Known rows, with every way that one mark hangs from another:
(k_658 k_86 (k_224 k_196) (k_641 k_869)): [ 1.71 -2.03 -0.57  1.80  0.88 -0.06  1.67 -5.71  0.91 -0.19 -1.20  0.59
  2.84  0.06  0.23  0.42 -0.83 -0.50 -1.17  2.77 -0.37  1.99]
(k_196 k_224): [-0.50 -1.73  1.32  0.71 -1.53 -1.79 -0.02  0.79 -1.00 -1.72  0.20  2.14
  0.86  0.41  2.31 -0.59 -1.49 -1.55 -0.68  0.50  0.00  1.34]
(k_690 (k_86 (k_12 (k_658 (k_869 k_641))))): [-1.89 -2.15 -0.72 -1.58  0.63 -0.64  0.57  0.85 -1.79 -2.42  0.81 -1.55
  0.26  0.66  0.00 -0.02  0.48 -0.15  0.69  0.01 -0.19  1.46]
(k_690 (k_86 (k_12 (k_658 k_224 (k_641 k_869))))): [-0.36 -1.69 -0.55 -0.60  0.55 -0.63  2.08  0.03 -1.62 -1.80  1.26 -1.73
 -0.33  0.21 -0.47  0.68  0.54 -0.68  0.72  0.76  0.49  1.41]
(k_196 (k_224 (k_658 k_86 (k_641 k_869)))): [ 0.82 -0.81  0.87  0.83 -1.56  0.55  0.58 -0.60  0.33 -0.30 -0.86  1.23
  0.09  1.14  1.43 -0.05  0.11  0.63 -1.95  1.60  0.47  0.31]
(k_196 (k_224 (k_658 (k_869 k_641)))): [-1.56 -2.26  0.61  0.09 -0.73 -0.46 -0.86  1.56 -1.01 -0.62 -0.30  1.61
  0.66  1.82  1.99 -0.55  0.20  0.17 -1.32  0.65  0.04 -0.52]
(k_690 (k_86 (k_12 (k_658 k_641)))): [-0.37 -1.16 -0.39 -1.51  0.27 -0.52  1.38  1.31 -1.12 -2.85  0.29 -1.45
 -0.06  0.23 -0.24 -0.17  0.24 -0.88  0.64  0.34  0.08  2.55]
(k_690 k_86): [-1.33 -0.83  1.26 -0.75  0.43 -1.19  0.36 -0.52 -1.14 -3.29  1.04 -0.42
  1.29  0.22 -0.76  0.12 -0.87 -1.08  0.82 -1.02  0.30  2.82]
(k_86 (k_12 (k_658 k_641))): [ 0.90 -2.35 -0.88 -0.40 -1.01 -0.50  2.11  2.12 -0.86 -2.48 -1.58 -0.15
 -0.44  0.34  1.79 -1.24  0.39 -1.01 -0.06  1.61 -0.07  1.07]
(k_224 k_196 (k_658 (k_86 k_12) (k_641 k_869))): [ 1.53 -1.94 -1.10  1.07 -2.15  0.80  1.60 -1.59  2.69 -0.86 -3.73 -0.10
  1.33  1.43 -0.20 -2.00 -0.78  1.46 -2.39  1.38 -0.44  1.18]
(k_12 k_86 (k_658 k_224 (k_869 k_641))): [-0.63 -3.70 -1.61  0.06  1.07  0.61 -0.75  0.83 -3.58 -1.75  3.46  0.54
 -1.02  1.00  1.08  1.01  2.41 -0.96 -0.10 -0.41  0.74 -0.70]
(k_690 (k_86 k_12)): [-1.52 -1.80  0.62 -1.22 -0.46 -1.52  1.01  0.70 -0.48 -3.02  0.87 -1.58
  1.03 -0.31 -0.34 -0.78 -0.73 -1.49  1.37 -0.50  0.00  2.17]
(k_658 k_12 k_86 k_869): [ 0.03 -4.54  1.26 -0.20  1.37  1.70  0.68 -2.66  1.04 -0.96 -0.63 -1.20
  0.81 -1.08  1.67  0.15  0.75 -0.38  0.82  1.94 -2.36  0.43]
(k_690 (k_86 (k_12 (k_658 (k_224 k_196) k_641 k_869)))): [-0.24 -2.46 -1.00 -1.03  1.46 -0.86  1.11  0.89 -0.67 -1.55  0.50 -1.31
  0.64  0.40 -0.70 -0.26  0.56 -0.96  0.33  0.99 -0.87  2.35]
(k_624 (k_690 (k_86 (k_12 (k_658 k_641))))): [-1.75 -0.26 -0.34 -0.87  2.42 -0.19  0.56  1.14 -1.03 -4.40 -0.46 -0.77
 -0.93 -0.15  0.76 -0.29 -1.75 -0.14  0.37  0.17  1.15  1.65]
(k_196 (k_224 (k_658 k_641))): [ 0.21 -1.03  0.81  0.08 -1.17 -0.23  0.07  1.66 -0.51 -1.16 -1.07  1.84
  0.47  1.38  1.91 -0.64 -0.02 -0.71 -1.34  0.89  0.40  0.72]
(k_624 (k_690 (k_86 k_12))): [-2.79 -0.96  0.59 -0.44  1.62 -1.17  0.23  0.79 -0.46 -4.49  0.21 -0.88
 -0.13 -0.64  0.63 -0.81 -2.56 -0.66  1.00 -0.50  1.11  1.28]
(k_86 (k_12 (k_658 k_869))): [ 0.16 -3.60 -0.35 -0.02 -0.98 -0.91  1.76  3.09 -0.67 -1.91 -0.26 -0.41
 -1.16  0.38  1.28 -1.35  0.84 -0.37  0.15  1.31 -0.69  0.21]
(k_624 (k_690 (k_86 (k_12 (k_658 k_224 k_641 k_869))))): [-1.80 -1.36 -0.38 -0.74  3.99 -0.22  0.44  1.13 -1.14 -3.23  0.72 -1.10
 -0.97 -0.28  0.62  0.19 -0.59 -0.45  0.86  1.04  0.67  0.76]
(k_758 k_624): [-0.95 -1.77  1.25  0.88 -1.90 -1.52  0.97 -0.99 -2.30 -2.46 -1.54  0.63
 -0.63  0.82  1.35 -1.69 -1.30 -1.95  0.39 -0.10  0.34  1.76]
(k_196 (k_224 k_658)): [-0.41 -1.76  1.49  0.61 -2.63 -0.92 -0.05  2.06 -0.54 -1.07 -0.27  1.86
  0.08  1.17  1.34 -0.85 -0.29 -0.73 -1.04 -0.06  0.40  0.39]
(k_624 (k_690 k_86)): [-2.67 -0.14  1.14 -0.18  2.39 -0.86 -0.29 -0.25 -0.94 -4.69  0.25  0.03
  0.04 -0.19  0.30 -0.09 -2.73 -0.34  0.59 -1.03  1.36  1.85]

Rows:
[ 1.31 -4.95 -0.57 -0.16  3.90  1.79  0.62 -4.79  1.40  0.52 -1.71 -0.63
  3.04 -0.95  1.62  0.39  0.85 -1.60  0.24  3.75 -3.05  1.45]  (k_658 k_12 k_86 (k_224 k_196) k_641 k_869)
[ 0.84 -2.42 -0.59  0.51  1.49 -1.29  0.79 -2.24 -0.40 -1.60 -1.57  1.63
  3.44  0.42  1.04 -0.57 -1.01 -2.55 -0.29  1.69 -0.50  2.50]  (k_658 (k_224 k_196) k_641)
[ 1.51 -4.02 -1.08  0.20  2.16 -0.20  0.99 -2.59  2.11  0.35 -0.96 -0.67
  3.15 -0.64  0.72 -0.92  0.95 -1.23 -0.24  4.16 -2.30  1.39]  (k_658 (k_86 k_12) (k_224 k_196) k_641 k_869)
[ 0.75 -2.21  0.71  1.29 -3.30 -0.03  0.39 -1.09  2.22 -1.23 -2.82  1.05
  1.91  1.18 -1.13 -1.99 -0.89  0.59 -1.74 -0.72 -0.53  2.10]  (k_224 k_196 (k_658 k_86))
[ 2.02 -1.40 -0.21  0.04  1.66  1.41  1.12 -0.51 -0.40 -1.41 -0.85  0.46
 -0.62  0.83  0.83  0.52  2.08  1.03 -1.08  2.56 -0.69  1.73]  (k_12 (k_658 k_86 k_641 k_869))
[ 0.08 -1.63  1.76  0.75 -3.01 -0.34 -0.02  0.55  0.38 -0.42 -0.17  1.37
  0.41  0.64  0.87 -0.64  0.07 -0.22 -1.13  0.30  0.15  0.70]  (k_196 (k_224 (k_658 k_86)))
[ 0.53 -4.30  0.29  1.17 -2.30 -1.79  1.37 -2.70  1.62 -0.22 -0.27 -0.30
  3.21 -1.27 -0.16 -1.36 -0.79 -2.24  0.61  1.33 -1.21  1.81]  (k_658 (k_86 k_12) (k_224 k_196))
[ 0.47 -3.99 -1.18  0.03  2.60  2.01  1.24 -2.90 -1.95 -1.56  1.29 -0.75
  0.02 -0.61  2.59  1.47  0.42 -2.66  0.83  1.36  0.16 -0.83]  (k_658 (k_12 k_86) k_224 (k_641 k_869))
[ 1.60 -2.96 -1.20  1.38  0.01 -0.38  2.28 -4.50  1.54  0.03 -1.45 -0.52
  2.58 -0.48  0.60 -0.45 -0.75 -0.83 -0.73  3.35 -0.77  1.35]  (k_658 (k_86 k_12) (k_224 k_196) (k_641 k_869))
[-1.71 -0.19 -0.67 -0.19  2.43  0.04  1.08  0.48 -1.11 -4.05 -0.40 -0.93
 -1.66  0.16  0.80  0.06 -2.05  0.70 -0.18  0.49  1.50  1.00]  (k_624 (k_690 (k_86 (k_12 (k_658 (k_641 k_869))))))
[ 0.65 -2.07  0.44 -0.18 -0.78  0.46  0.17  1.46  1.05  0.06 -0.63  0.35
  0.22  0.72  1.70 -0.96  1.22  0.17 -1.29  2.54 -0.68  0.02]  (k_196 (k_224 (k_658 (k_86 k_12) k_641 k_869)))
[-2.37 -0.84  0.30  0.15 -0.25 -0.95  0.83  0.50 -2.69 -3.38 -0.94 -0.81
 -2.71  0.37  0.73 -1.23 -1.95 -0.98  0.72 -0.56  1.11  1.61]  (k_758 (k_624 (k_690 (k_86 (k_12 k_658)))))
[-0.15 -4.71 -0.70  0.14 -0.44  1.64 -0.55  1.26  1.04 -1.60 -1.45  0.15
  0.02  1.31  0.51 -1.80 -0.03  0.02 -1.29 -1.09 -1.52  0.07]  (k_224 k_196 (k_658 (k_12 k_86) k_869))
[-0.43 -4.32  0.40 -0.50  0.09  2.18 -0.16  1.98 -0.21 -1.90  0.31 -0.80
 -1.28  0.73  0.97 -0.66  1.79 -0.37  0.15 -0.70 -0.55 -1.39]  (k_224 (k_658 (k_12 k_86) k_869))
[ 0.74 -1.53  0.66 -0.05 -2.22  0.17  0.43  0.92  0.77 -0.46 -1.08  0.64
  0.56  0.52  1.63 -1.01  0.43 -0.54 -1.16  1.75 -0.11  0.62]  (k_196 (k_224 (k_658 (k_86 k_12) k_641)))
[ 1.25 -0.91  0.95 -0.12 -0.92  1.32  0.81 -0.92  0.97 -1.68 -1.95  0.13
  1.06  0.86  0.01 -0.66  1.32  0.29 -0.78  1.03  0.39  1.14]  (k_224 (k_658 k_86 k_641))
[-2.29 -6.02 -1.08 -0.99  3.11  1.37 -1.03 -2.07 -2.71 -1.18  2.30 -0.83
  1.37 -0.39  2.79  1.04  1.38 -2.65  1.74  0.47 -0.92 -1.70]  (k_658 (k_12 k_86) k_224 (k_869 k_641))
[ 0.25 -0.93  0.55  0.76 -1.08 -0.05  0.57  0.88 -0.64 -0.92 -1.02  1.62
 -0.26  1.73  1.84 -0.30 -0.36  0.19 -1.87  1.19  0.68  0.01]  (k_196 (k_224 (k_658 (k_641 k_869))))
[-0.45 -1.64 -0.55 -1.59  1.46 -0.27  1.19  1.65 -0.97 -2.46  0.63 -1.65
 -0.38  0.43 -0.16 -0.13  0.91 -0.34  0.52  0.94 -0.42  2.02]  (k_690 (k_86 (k_12 (k_658 k_641 k_869))))
[-2.74 -0.32  1.15  0.25  0.73 -1.11  0.12 -1.12 -2.42 -3.84 -0.86 -0.15
 -1.52  0.42  0.68 -1.07 -2.66 -1.18  0.76 -0.83  1.27  1.95]  (k_758 (k_624 (k_690 k_86)))
[-1.37 -4.65 -1.64 -0.36 -0.05  1.87 -1.28 -0.12  0.03 -1.66 -1.99  0.27
  1.19  1.84  1.22 -1.49 -0.24  0.24 -1.42 -1.14 -1.25 -0.34]  (k_224 k_196 (k_658 (k_12 k_86) (k_869 k_641)))
